Each row was made from one path, in order. Every step used is in the known rows, and no mark comes twice. Write each row's path.
In the rows, 128 means zero.
Known rows:
Z-X-M-S: [134 134 176 138 131 130 126 145 141 130 149 130 133 122 128 126 133 127
 109  91 119 142 121 128 127 125 118 123 122 126  88 129 129 122]
V-R-S: [127 139 124 132 124 123 131 123 103 125 131 134 132 129 140 128 134 131
 141 106 141 127 113 123 130 122 126 125 122 113 143 129 126 130]
R-S-H-V-K: [112 129 106 125 122 130 133 148 112 118 131 122 146 125 124 118 125 119
 148 145 103 136 105 135 126 113 140 112 106 103 120 126 125 117]
V-K-J-M: [117 142 138 117 122 140 132 147 110 140 137 127 149 132 127 123 133 131
 135 134  91 142 134 127 129 134 137 129 116 124 174 135 122 133]
X-M-S: [131 141 166 141 129 123 131 124 130 133 136 132 119 123 124 122 131 124
 118  89 119 144 127 125 117 128 118 128 115 124  89 129 129 126]
V-H: [122 130 135 129 127 135 130 126 125 133 136 120 144 127 109 120 132 118
 127 133 115 140 130 135 136 132 129 123 124 127 155 131 124 124]
X-M-S-H-V: [119 127 158 136 130 126 132 134 124 130 141 125 130 125 121 127 121 118
 130 103 110 141 122 137 123 118 118 112 102 114  87 125 128 120]
M-X: [129 135 128 127 127 125 126 129 131 121 124 132 128 132 124 122 120 128
 127 133 138 131 121 135 118 119 125 139 128 133 125 126 124 123]
R-S-M-X-D: [107 154 126 135 122 132 125 139 137 113 121 134 135 123 115 117 115 132
 137 106 137 134 123 142 108 114 125 137 126 112 138 126 126 115]
R-S-H-V: [116 128 116 126 126 129 131 139 113 118 123 132 146 127 132 131 119 120
 155 130 119 125 113 135 133 111 126 120 110 109 128 125 125 117]
K-J: [121 137 130 122 128 135 129 134 127 127 124 138 143 132 142 129 132 137
 133 128 131 130 133 125 132 129 130 124 128 117 169 133 125 124]
S-M-X-Z: [106 135 134 128 127 133 126 140 137 114 148 128 146 135 124 122 112 123
 135 125 131 127 129 137 106 122 117 123 128 127 103 114 118 122]
H-V-Z: [124 130 136 125 130 124 128 127 126 120 135 116 141 136 133 139 106 124
 131 146 117 125 118 135 141 129 110 129 124 123 147 126 128 130]
S-H-V-Z-J-M: [109 122 151 110 125 142 133 153 106 128 135 112 171 143 129 138 102 120
 144 118 121 127 135 143 149 115 109 132 107 136  95 124 118 129]
S-H-V-Z: [116 124 125 123 127 131 130 138 125 125 135 116 153 139 130 136 105 124
 143 144 125 127 128 139 142 125 116 117 114 126 138 126 124 124]
D-X-M-S: [126 130 159 130 126 118 130 130 139 131 143 134 121 126 131 116 129 124
 106  76 115 136 119 127 132 125 114 136 125 112  85 121 128 134]
R-S: [129 138 117 131 126 126 129 129 119 121 117 140 133 123 137 127 128 127
 138 111 123 128 116 127 125 122 127 133 125 119 124 130 126 125]
X-Z: [112 122 130 127 128 133 130 135 122 124 140 135 144 130 140 132 120 125
 129 126 112 122 125 130 120 132 120 117 131 133  92 118 126 133]
H-V: [125 126 130 127 132 128 128 127 120 122 134 122 124 129 129 132 122 123
 133 144 120 124 117 132 132 123 122 122 125 119 148 124 130 130]
H-V-K-J-M-S: [120 144 151 127 128 143 135 143 105 135 140 118 147 126 126 124 125 126
 133 131  81 143 109 129 127 121 126 138 102 115 148 135 121 127]
J-M-S: [136 138 147 133 128 135 132 130 112 141 129 128 132 123 123 125 127 123
 126  95 105 132 119 128 124 123 115 152 111 140 104 135 121 131]
H-V-R-S-M: [114 148 134 133 128 122 130 124 107 115 147 119 130 132 137 127 128 124
 149 113 136 128 113 127 128 114 118 121 116  94 192 120 127 124]
H-V-K-J-M: [116 139 146 117 126 138 133 151 100 131 139 120 145 134 128 128 124 125
 139 148  84 138 124 130 132 128 131 125 110 116 192 131 123 132]
S-R: [128 118 131 125 127 125 124 133 129 127 122 132 123 134 115 130 134 126
 127 125 138 129 138 137 137 123 137 136 123 116 136 128 128 135]
D-X-M: [121 125 153 122 123 117 128 136 135 128 141 133 119 132 133 122 127 127
 114  93 118 130 136 126 140 132 125 123 133 110 117 119 130 141]
V-R-S-M-X: [116 153 130 134 124 121 127 126 119 115 137 126 132 132 125 117 126 129
 143 106 163 134 114 130 115 112 121 132 121 107 171 122 120 118]
J-M-S-R: [135 131 149 129 126 134 128 132 113 141 122 131 125 129 108 128 133 121
 126  94 115 133 130 138 133 119 122 160 106 129 115 135 121 137]
K-J-M-S: [128 145 157 128 129 145 133 131 116 141 127 136 145 126 136 129 130 131
 132  94 106 135 122 126 130 125 115 143 109 131 161 139 118 128]
Z-J-K: [126 117 132 127 128 127 129 145 114 123 134 117 143 133 134 122 128 119
 115 116 131 124 147 135 131 119 131 108 125 135 102 127 125 120]
J-K: [132 123 121 132 126 121 127 136 116 130 136 122 131 128 128 122 127 121
 120 132 120 121 144 134 125 130 129 102 121 137 156 135 127 123]
D-X-Z-J-M: [103 107 149 110 123 138 134 154 111 126 147 129 166 138 147 127 113 123
 124  84 106 113 133 134 139 121 114 135 132 130  40 106 118 145]
R-S-M-X: [118 156 122 133 126 125 125 130 137 111 124 134 134 128 120 118 119 126
 141 110 146 135 116 134 113 112 124 143 122 114 147 125 121 113]
M-X-Z: [116 127 130 128 126 130 128 134 125 117 136 141 145 135 136 126 112 124
 132 130 124 124 118 136 108 124 118 127 128 134  85 118 121 127]
R-S-M: [117 147 119 131 127 127 127 130 133 117 128 131 134 126 131 122 129 126
 141 106 129 132 125 125 122 120 128 135 122 109 154 127 126 120]

Write each row's path:
[125 133 155 120 126 135 129 145 109 125 127 126 147 137 122 124 116 123
 130 106 136 129 126 139 123 113 121 150 123 146  87 124 118 127] => Z-J-M-X
[130 128 176 135 130 128 122 145 139 128 144 134 130 129 118 128 138 126
 111  86 127 143 134 135 137 119 127 132 117 113 106 130 130 129] => Z-X-M-S-R
[119 120 136 134 129 132 133 124 112 133 148 114 143 130 127 129 131 122
 139 117 131 129 105 135 130 109 117 118 103 114 107 122 124 118] => M-S-H-V-R
[115 115 166 125 128 147 132 148 106 129 134 133 161 135 124 129 125 119
 128  72 114 126 131 143 131 110 118 149 109 133  25 119 118 139] => X-Z-J-M-S-R
[131 132 162 138 127 121 126 127 130 131 130 133 111 130 113 124 138 121
 117  84 127 143 140 135 129 124 127 137 110 113  93 131 129 134] => X-M-S-R
[113 151 135 132 128 119 127 126 112 109 143 121 128 136 129 122 117 123
 148 121 151 130 103 133 118 107 113 129 114  97 183 118 120 119] => H-V-R-S-M-X
[121 132 166 134 127 133 128 148 146 131 149 128 164 131 125 129 116 128
 122  94 125 145 133 136 140 125 113 121 113 130  86 132 123 119] => V-Z-X-M-S-H
[109 150 142 119 117 144 129 156 115 134 126 130 146 132 113 120 119 138
 131 135 101 143 132 144 113 127 136 134 118 123 164 134 122 127] => V-K-J-M-X-D
[116 115 139 127 127 129 130 152 113 110 143 130 162 138 139 121 113 119
 118 120 130 118 135 145 114 118 118 107 126 146  57 118 117 119] => M-X-Z-J-K
[117 136 145 124 129 148 133 144 111 141 130 130 157 129 134 131 119 124
 146 116 103 132 119 135 130 113 113 133  95 122 156 134 117 120] => K-J-M-S-H-V
[116 124 144 128 123 125 131 136 145 132 141 130 135 126 123 115 128 122
 118  76 119 137 127 131 137 121 121 123 115 113  75 122 125 126] => D-X-M-S-H
[124 137 130 131 127 120 131 121  96 120 137 126 133 131 140 135 127 125
 146 117 132 124 102 126 132 114 118 122 117 104 160 122 129 131] => H-V-R-S
[132 126 137 134 129 130 126 121 134 130 121 130 121 128 115 125 136 123
 121 106 132 132 122 137 132 116 128 146 116 115  94 132 127 128] => M-S-R
[106 131 131 113 123 145 133 159 105 137 139 120 157 134 122 128 124 124
 150 148  92 141 130 135 134 123 139 115 101 115 172 133 120 125] => S-H-V-K-J-M
[107 111 125 119 125 130 130 139 135 122 145 135 148 133 150 124 118 127
 121 109 107 115 121 131 133 128 117 125 139 119  95 112 124 141] => D-X-Z
[106 156 129 136 120 127 127 132 125 119 133 128 135 130 119 119 123 136
 138 101 157 134 120 139 109 113 124 126 123 103 153 123 125 119] => V-R-S-M-X-D
[114 116 131 124 127 127 131 131 108 129 146 115 139 136 129 132 128 125
 144 138 139 126 124 137 138 117 124 107 111 110 145 119 128 124] => S-H-V-R
[ 97 131 142 126 129 136 127 147 135 106 146 124 160 138 131 120 113 124
 131 109 145 127 134 140 113 112 117 127 130 128  60 110 115 119] => S-M-X-Z-J
[120 127 145 128 128 137 135 131  90 144 148 114 145 129 122 129 125 119
 142 106 117 127 113 137 132 113 112 125  94 123 120 127 121 128] => J-M-S-H-V-R
[107 120 139 124 128 136 129 145 122 110 136 134 163 138 140 124 112 125
 126 113 137 123 120 140 115 113 118 128 132 137  26 112 117 123] => M-X-Z-J
[121 129 135 126 125 142 135 152 107 140 144 112 143 122 104 119 122 113
 139 131  84 139 110 136 122 115 130 132  93 125  89 128 119 122] => J-M-S-H-V-K
[121 130 123 127 128 124 129 141 117 122 142 111 129 129 122 123 126 120
 130 161 100 135 112 130 125 124 136 119 121 112 123 122 129 126] => H-V-K
[121 125 165 135 132 135 127 152 134 127 155 125 149 124 122 131 125 122
 124 109 112 137 118 137 131 113 120 107 108 116  98 124 127 115] => Z-X-M-S-H-V
[123 133 143 126 126 141 133 136 111 138 134 115 158 133 123 134 101 117
 142 113 102 132 113 141 136 118 102 143  96 134 119 132 118 125] => J-M-S-H-V-Z
[109 135 125 127 128 142 133 144 128 125 137 119 156 126 127 118 131 126
 138 144 101 143 111 133 127 113 134 115 101 104 123 132 120 111] => M-S-H-V-K-J
[114 123 164 129 130 145 137 145 103 132 140 131 165 128 139 128 119 121
 126  80 107 125 119 134 119 116 109 140 115 144   4 119 117 133] => X-Z-J-M-S
[109 116 139 123 129 139 131 144 119 117 140 130 164 134 145 129 122 127
 127 110 126 122 131 130 125 120 121 119 134 132  45 114 123 129] => X-Z-J
[121 124 144 130 130 140 127 145 143 124 147 116 171 131 129 137 109 125
 128 128 119 130 111 140 145 112 109 129 111 126 112 128 122 113] => M-S-H-V-Z-X
